What can hang from each mark
Z9: Z13 Z568 Z685 Z945
Z945: Z9 Z249
Z568: Z9
Z830: Z994
Z685: Z994
Z994: Z685 Z830
Z249: Z685 Z945

Known rows, with every way that one mark hangs from another
Z9{Z13 Z568 Z945{Z249{Z685{Z994{Z830}}}}}: [-1.00 -7.36 -6.45  1.31 -0.09  6.07  5.97  0.87 -0.22 -0.04 -5.59 -1.84
  3.83 -1.81  3.32  1.66 -1.66  3.24  3.80]
Z249{Z685{Z994{Z830}} Z945{Z9{Z568}}}: [ 0.95 -6.35 -1.12  2.43  1.37  3.23  1.33 -1.76  1.56  2.24 -3.30 -2.05
  4.37 -2.33  3.72 -1.88 -4.54  0.81  4.73]
Z249{Z685}: [-1.59 -2.19  1.87 -0.09  0.98  0.72 -1.27 -0.85  1.93  0.76 -2.88 -1.16
  0.97  0.75  0.74 -0.88 -1.28 -1.54  3.64]
Z945{Z9{Z568}}: [ 0.06 -4.60 -0.08  0.14  0.69  2.08  0.49 -4.59 -0.09  3.36 -3.11 -0.24
  0.84 -2.85  2.84 -2.95 -0.35 -1.59  2.12]
Z685{Z994}: [ 0.60  0.18 -0.18 -0.98  0.59  1.04  1.67  3.59  2.65  4.43 -3.59 -1.97
  1.36 -1.65  2.12 -0.90  0.76  2.80  0.30]
Z945{Z249}: [-0.23 -2.10 -0.73  0.04  0.02  2.78  0.70  0.11  0.45  0.43 -3.81 -2.08
  1.08 -0.08  1.38  1.67  0.20  0.80 -0.84]
Z945{Z9{Z13 Z685} Z249}: [-2.33 -5.44 -4.14 -0.59  1.14  4.07  2.04 -5.64 -0.31  3.67 -3.29  1.10
  2.93 -1.06  2.20  3.09  2.16 -0.45  4.07]
Z945{Z9{Z568 Z685} Z249}: [-2.64 -6.83 -1.57  0.37 -1.22  4.91  1.47 -7.69  1.21  2.13 -4.52  0.54
  0.81 -3.06  5.09  1.11  0.61 -1.55  2.18]
Z945{Z9{Z13 Z568 Z685{Z994{Z830}}} Z249}: [-1.78 -8.30 -7.59 -0.74 -0.92  4.57  5.51 -3.02  1.32  4.09 -5.38  0.17
  4.48 -4.96  4.88  2.62 -0.16  1.41  4.54]
Z9{Z13 Z568 Z945{Z249{Z685{Z994}}}}: [-1.00 -6.61 -3.65  1.30  0.06  7.04  5.54 -1.44  0.37  1.89 -6.42 -1.07
  3.19 -2.65  4.09  0.83  1.15  3.04  2.81]
Z249{Z945{Z9}}: [ 1.19 -2.29  0.86  2.50  3.17  2.74 -1.33 -2.71 -1.08  3.26 -1.00 -1.56
  1.96  0.69  0.24 -2.01 -1.56  0.78  1.93]
Z945{Z249{Z685}}: [-1.22 -3.40  0.54  0.16  0.25  2.63 -0.09 -1.51  1.38 -1.03 -4.07 -1.56
  2.15  0.65  2.37  2.05 -0.44 -0.89  1.57]
Z830{Z994{Z685}}: [ 0.33 -1.64  3.47  0.63 -1.10  1.28 -1.12  1.69  3.01  5.51 -3.63 -1.02
  1.55  0.62 -0.31  0.69 -2.06 -0.46  0.76]
Z249{Z685{Z994} Z945{Z9}}: [ 1.51 -2.38  1.48  1.88  3.52  2.80  0.05 -1.69  1.65  3.91 -2.15 -1.57
  4.25 -0.34  3.24 -1.14 -0.83  1.32  3.30]
Z249{Z945{Z9{Z685}}}: [-2.07 -3.42  0.97  2.28  2.09  3.64 -1.60 -5.19  0.97  3.61 -1.23 -0.18
  0.92  0.61  0.96 -0.94 -1.51  0.38  4.30]
Z994{Z685 Z830}: [-1.37 -2.59  0.04  1.48 -0.74  1.77 -1.70  2.36  1.42  0.87 -1.75 -2.85
  0.77 -0.87 -0.58  0.30 -4.38 -1.37  1.93]
Z568{Z9{Z13 Z685{Z994{Z830}} Z945{Z249}}}: [-2.84 -3.95 -7.95  0.08  1.44  3.88  4.90  2.49  0.39  1.95 -4.00 -1.18
  2.87 -0.63  5.67  3.75  0.16  7.61  3.60]
Z568{Z9}: [-0.93 -0.64  0.63 -0.85  1.39 -1.46 -1.64  0.73  1.06  2.35 -2.73 -1.79
  0.78 -0.66  3.56 -1.21 -0.34  2.51  1.70]

Rows
[ 0.49 -7.44 -3.58 -0.73  0.65  4.38  4.29 -4.67  0.96  4.27 -6.19 -0.13
  5.90 -4.74  5.87  1.39  2.06 -0.26  3.73] | Z945{Z9{Z13 Z568} Z249{Z685{Z994}}}
[-1.79 -4.27 -3.02  0.95  3.00  3.37  1.44 -1.97 -1.61 -0.28 -3.77 -1.01
  3.21  1.32  4.17  2.27  0.98  3.48  3.83] | Z568{Z9{Z13 Z945{Z249{Z685}}}}
[-2.19 -6.21 -3.40 -0.96 -0.16  3.46  3.61 -4.48  2.39  7.73 -4.86  1.38
  2.57 -5.57  4.24 -1.12  1.80  0.61  5.81] | Z945{Z9{Z13 Z568 Z685{Z994}}}
[-3.23 -6.32 -4.95  1.19 -1.31  7.98  6.10 -2.11  1.38  3.68 -6.47 -0.04
  1.16 -3.56  3.97  1.40  1.80  4.42  2.85] | Z9{Z13 Z568 Z685{Z994} Z945{Z249}}
[-3.58 -6.23 -6.46  0.95 -0.69  5.19  5.40  0.86  1.15  3.47 -4.47 -0.24
  0.71 -2.74  1.54 -0.77 -1.90  3.97  5.78] | Z9{Z13 Z568 Z685{Z994{Z830}} Z945}
[-3.88 -4.44 -4.31  1.38  0.79  6.57  3.30 -2.37 -0.86  1.18 -3.60  0.05
  0.22  0.94  0.45  2.66  1.28  2.61  3.25] | Z9{Z13 Z685 Z945{Z249}}
[-2.00 -3.92 -1.72 -0.13  0.97  3.76  0.80 -5.30  0.92  2.07 -2.65  0.34
  1.39 -0.14  3.77  2.71  1.44 -0.80  1.63] | Z945{Z9{Z685} Z249}
[ 0.14 -3.55  2.17  2.52  3.42  2.62 -2.16 -4.41 -0.07  1.79 -1.28 -1.02
  2.87  1.44  0.98 -1.51 -2.11 -0.98  4.17] | Z249{Z685 Z945{Z9}}
[-1.81 -7.75 -4.91  1.81  0.15  4.42  3.30 -2.74  1.27  5.63 -3.80 -0.53
  3.76 -4.25  1.90 -1.03 -3.09  2.50  7.07] | Z249{Z945{Z9{Z13 Z568 Z685{Z994{Z830}}}}}
[-2.95 -5.66 -0.17  0.10 -0.54  2.93  0.20 -6.79  1.84  3.77 -3.30  1.11
 -0.21 -3.11  3.58 -1.90 -0.37 -2.10  4.30] | Z945{Z9{Z568 Z685}}
[-4.40 -3.36 -2.10 -1.33  0.67 -0.05 -0.49 -1.99  1.67  4.52 -3.54  0.29
  1.14 -1.73  2.73  0.25  0.46  2.29  6.36] | Z568{Z9{Z13 Z685}}
[-4.01 -1.32 -0.49  1.02  1.82  2.12 -0.50 -1.47  0.87  1.58 -1.92 -0.04
 -1.73  1.33  4.20 -0.91 -0.13  3.98  3.42] | Z568{Z9{Z685 Z945}}
[ 0.49 -8.36 -6.38 -0.56  0.66  3.63  4.84 -2.34  0.28  2.26 -5.45 -0.61
  6.54 -3.99  5.01  2.15 -0.69  0.00  4.58] | Z945{Z9{Z13 Z568} Z249{Z685{Z994{Z830}}}}
[-3.11 -8.48 -3.96 -0.17 -0.81  5.28  2.88 -8.03  0.14  3.70 -5.22  1.28
  2.33 -4.02  3.51  1.46  1.31 -1.27  4.71] | Z945{Z9{Z13 Z568 Z685} Z249}
[-1.90 -6.82 -2.23  1.59  0.27  5.39  2.61 -5.26  1.89  7.57 -4.55  0.03
  3.12 -5.05  2.88 -1.71 -0.35  2.27  6.15] | Z249{Z945{Z9{Z13 Z568 Z685{Z994}}}}
[ 0.00 -2.31 -0.33 -0.70  0.35  3.05  2.18  1.11  3.04  1.29 -4.97 -2.03
  3.41 -1.06  4.46  2.31  0.78  1.39  0.36] | Z945{Z249{Z685{Z994}}}
[-2.63 -0.54 -1.34  0.76  1.20  4.62  2.75  1.49  2.43  3.64 -2.65 -0.45
 -0.94  0.40  2.79 -0.42  0.82  4.25  1.93] | Z9{Z685{Z994} Z945}
[-0.83 -8.10 -0.19  2.61  1.78  4.04 -0.24 -7.11 -0.67  3.53 -3.74 -0.33
  4.08 -2.36  0.83 -2.72 -2.25 -1.56  7.42] | Z249{Z685 Z945{Z9{Z13 Z568}}}
[-4.66 -7.50 -4.25  1.92 -1.31  7.77  4.02 -4.86 -0.39  1.52 -5.46  0.19
 -0.31 -2.02  1.79  0.96  0.42  1.86  3.84] | Z9{Z13 Z568 Z685 Z945{Z249}}
[-2.97 -2.71 -6.54 -0.15  2.15  1.83  3.51  3.22  0.72  3.74 -2.57 -0.48
  1.82 -0.49  3.90  0.83 -0.65  6.87  5.81] | Z568{Z9{Z13 Z685{Z994{Z830}} Z945}}
[-1.26 -2.72 -0.52  1.30  2.70  3.20  0.21 -1.62 -0.44 -2.00 -3.27 -1.67
  1.53  2.29  5.77  1.71  0.10  3.15  1.27] | Z568{Z9{Z945{Z249{Z685}}}}
[-0.26 -6.10 -2.63 -0.14  0.96  2.19  1.63 -5.02 -1.21  5.13 -3.59  0.44
  2.42 -3.67  1.46 -2.45  0.61 -1.57  4.64] | Z945{Z9{Z13 Z568}}
